Each row was made from one small tree. The marks that hang from a mark follow it in brackets, in alphabetical order. Every link used is in the known rows. Write each row's tree.
Known rows
febu{vavaz}: [.18,.09,-.06,-.10,.09,.13,.08,-.23,.04,.05,-.13,-.21,.11,.07,.04,.05,.01,.08,-.23,-.05,.04]
gokib{fisig kufuvud pomaz}: [.12,.19,.12,.03,.07,-.12,-.08,-.16,.03,-.05,-.28,-.03,.03,.10,.05,-.05,-.07,.03,-.12,.10,.19]
febu{pomaz vavaz{fisig}}: [.33,.20,-.07,-.18,.12,.07,.14,-.39,.03,.09,-.20,-.33,.16,.04,.02,-.05,.05,.04,-.26,.02,.10]
gokib{fisig{pofi} kufuvud pomaz}: [.09,.20,.14,.05,.02,-.05,-.15,-.27,.08,.07,-.30,-.05,.05,.15,.01,-.05,-.01,.05,-.07,.04,.14]
febu{pofi{pomaz} vavaz{kufuvud}}: [.20,.22,.04,-.15,.11,.18,.19,-.52,.04,-.02,-.07,-.18,.11,.06,.14,.00,.17,.02,-.12,-.14,.15]
gokib{febu{vavaz} fisig pomaz}: [.30,.06,-.04,.09,.24,.10,-.06,-.18,.07,-.04,-.38,-.22,.04,.17,-.03,-.02,-.05,.01,-.07,.12,.12]
vavaz{fisig}: [.07,.09,.17,-.08,-.02,-.07,.06,-.20,.01,.04,-.02,-.12,.20,-.03,.03,-.11,-.01,.22,-.18,.06,.02]
gokib{febu{pofi} fisig kufuvud pomaz}: [.24,.15,.09,.05,.18,-.06,-.08,-.30,-.02,-.12,-.38,-.04,.07,.05,.02,-.02,-.02,.10,.04,.12,.24]
pofi{pomaz}: [.10,.05,.10,.07,-.03,-.03,.02,-.17,.12,-.08,-.15,.01,-.01,.08,.06,.02,.00,.04,-.08,-.03,.10]
febu{pofi pomaz vavaz{fisig kufuvud}}: [.28,.31,-.03,-.28,.18,.15,.27,-.63,-.02,.08,-.07,-.40,.26,.00,.13,-.13,.18,.07,-.17,-.03,.20]
vavaz{fisig{pofi} kufuvud pomaz}: [-.08,.25,.20,.02,.05,.12,.16,-.46,.07,.10,.14,-.28,.12,.04,.07,-.22,.10,.10,-.13,.00,.23]
fisig{pofi{pomaz}}: [.06,.06,.12,.08,-.08,.06,-.07,-.29,.17,.08,-.15,-.04,.04,.14,.02,.00,.06,.10,-.01,-.10,.04]
kufuvud{pofi{pomaz}}: [.03,.03,.16,.05,-.07,-.07,.05,-.29,.15,.01,.03,.10,-.06,.03,.08,.11,.11,.04,-.17,-.03,.04]
gokib{fisig}: [-.09,.07,.14,.05,.08,-.10,.00,-.12,.11,.02,-.15,-.16,.16,.07,.06,-.08,-.03,.11,.01,.07,.10]
gokib{fisig{pofi} kufuvud}: [-.03,.19,.25,.03,-.01,-.11,-.09,-.36,.11,.10,-.22,-.05,.11,.10,.00,.00,.02,.11,.05,-.05,.15]
febu{pofi{pomaz} vavaz{fisig kufuvud}}: [.22,.27,.16,-.23,.07,.14,.21,-.59,.01,.01,-.03,-.18,.19,.02,.11,-.09,.19,.08,-.18,-.09,.11]
febu{pofi pomaz vavaz{fisig}}: [.32,.24,-.11,-.28,.17,.12,.18,-.51,-.03,.11,-.17,-.35,.29,.00,.07,-.13,.16,.12,-.20,.02,.10]
vavaz{fisig pomaz}: [-.02,.14,.06,.01,.07,.02,.13,-.19,.00,.00,.04,-.21,.16,-.03,.04,-.20,.00,.13,-.24,.13,.16]
febu{pofi vavaz{pomaz}}: [.10,.18,-.18,-.12,.22,.25,.18,-.34,-.03,.03,-.05,-.32,.21,.03,.09,-.09,.12,.08,-.21,.01,.14]
fisig{pofi}: [.01,.04,.06,.04,-.03,.08,-.06,-.25,.12,.14,-.09,-.13,.12,.09,.02,-.01,.02,.19,-.02,-.07,.01]
vavaz{pomaz}: [-.05,.08,-.06,.10,.13,.08,.11,-.10,.05,-.03,-.01,-.21,.06,.04,.08,-.10,-.03,.05,-.16,.08,.20]
febu{pofi pomaz vavaz}: [.29,.19,-.22,-.20,.22,.17,.17,-.43,.00,.07,-.21,-.35,.21,.04,.10,-.04,.13,.05,-.14,-.02,.14]
gokib{febu fisig kufuvud{pofi} pomaz}: [.21,.11,.19,.12,.10,-.13,-.08,-.32,.07,-.06,-.27,.08,-.10,.06,.00,.11,-.01,.02,-.07,.11,.19]

Which tree is each row?
[.21,.14,.14,.10,.17,-.17,-.01,-.36,.08,-.07,-.43,-.10,.01,.04,-.01,.07,-.05,.00,.12,.05,.34]	gokib{febu{pomaz} fisig kufuvud}
[.23,.22,-.03,-.11,.15,.12,.23,-.53,.11,.08,-.05,-.28,.00,.07,.12,.07,.13,-.08,-.21,-.09,.20]	febu{pomaz vavaz{kufuvud{pofi}}}
[-.07,.23,.19,.00,.09,.06,.24,-.35,.02,-.02,.15,-.25,.11,-.02,.11,-.22,.04,.08,-.21,.06,.27]	vavaz{fisig kufuvud pomaz}
[.19,.18,.11,.02,.21,-.14,.02,-.46,.03,-.07,-.40,-.13,.11,.00,.02,.02,.03,.07,.18,.05,.35]	gokib{febu{pofi pomaz} fisig kufuvud}
[.13,.18,-.01,-.09,.09,.21,.09,-.38,.03,.15,-.04,-.31,.18,.07,-.02,-.11,.09,.10,-.28,.00,.07]	febu{vavaz{fisig{pofi} pomaz}}
[.28,.12,.03,.09,.25,.12,.00,-.28,.09,-.05,-.31,-.26,.00,.18,.02,-.02,-.03,-.03,-.05,.07,.19]	gokib{febu{vavaz{kufuvud}} fisig pomaz}
[.07,.25,-.09,-.12,.23,.27,.26,-.46,-.02,.01,.04,-.35,.16,.04,.15,-.10,.15,.03,-.18,-.05,.23]	febu{pofi vavaz{kufuvud pomaz}}
[.13,.11,.15,.06,.22,.05,.06,-.37,.11,-.03,-.23,-.25,.06,.11,.01,.03,.01,.03,.06,-.01,.21]	gokib{febu{vavaz{kufuvud}} fisig}
[.15,.19,-.03,-.10,.13,.15,.16,-.30,-.01,.06,-.03,-.28,.16,.03,.02,-.11,.05,.07,-.34,.05,.10]	febu{vavaz{fisig pomaz}}
[.07,.25,.11,-.11,.11,.16,.26,-.51,.04,.08,.17,-.25,.07,.02,.08,-.05,.15,.01,-.36,-.02,.16]	febu{vavaz{fisig kufuvud{pofi} pomaz}}
[.01,.19,.38,-.05,-.09,-.09,.17,-.49,.11,.02,.18,.01,.01,-.03,.11,-.04,.14,.08,-.20,-.04,.10]	vavaz{fisig kufuvud{pofi{pomaz}}}
[.05,.22,.35,-.03,-.09,.02,.08,-.50,.12,.08,.03,-.10,.09,.06,.07,-.11,.11,.13,-.06,-.10,.12]	vavaz{fisig{pofi{pomaz}} kufuvud}
[-.06,.17,.29,.00,-.01,-.22,.01,-.35,.09,.04,-.08,.06,.03,.01,.05,.07,.05,.07,-.09,.01,.15]	gokib{fisig kufuvud{pofi}}
[-.07,.09,.20,.10,-.01,-.04,-.09,-.26,.20,.10,-.20,-.11,.11,.17,.02,-.07,.05,.07,.09,-.02,.09]	gokib{fisig{pofi{pomaz}}}
[.37,.10,.07,-.02,.12,.03,.03,-.40,-.01,-.07,-.30,-.03,-.03,.00,-.04,.21,-.03,.08,-.12,-.09,.19]	gokib{febu{vavaz} kufuvud}
[.20,.15,.07,-.15,.01,.14,.03,-.40,.05,.18,-.09,-.23,.21,.07,-.02,-.03,.08,.17,-.24,-.06,-.04]	febu{vavaz{fisig{pofi}}}
[.12,.10,.35,.13,.03,-.22,-.03,-.44,.14,-.07,-.24,.16,-.10,.03,-.01,.17,.05,.01,.05,.00,.23]	gokib{febu fisig kufuvud{pofi{pomaz}}}
[.28,.28,.04,-.17,.10,.16,.16,-.61,.08,.16,-.12,-.37,.13,.09,.05,-.07,.13,.02,-.17,-.09,.17]	febu{pomaz vavaz{fisig{pofi} kufuvud}}
[-.02,.13,.25,.04,-.04,-.02,.16,-.41,.15,-.03,.12,.01,-.09,.03,.15,.08,.11,.01,-.12,-.09,.15]	vavaz{kufuvud{pofi{pomaz}}}
[.23,.15,-.05,-.14,.10,.16,.12,-.39,.02,.00,-.15,-.15,.15,.06,.08,.00,.14,.07,-.15,-.07,.06]	febu{pofi{pomaz} vavaz}
[-.12,.22,.24,-.01,.05,.02,.26,-.45,.06,.03,.29,-.17,.05,-.04,.12,-.15,.13,.06,-.27,.06,.21]	vavaz{fisig kufuvud{pofi} pomaz}
[.00,.21,.30,-.06,-.05,.03,.08,-.48,.09,.12,.08,-.18,.16,.02,.07,-.13,.07,.20,-.08,-.08,.09]	vavaz{fisig{pofi} kufuvud}
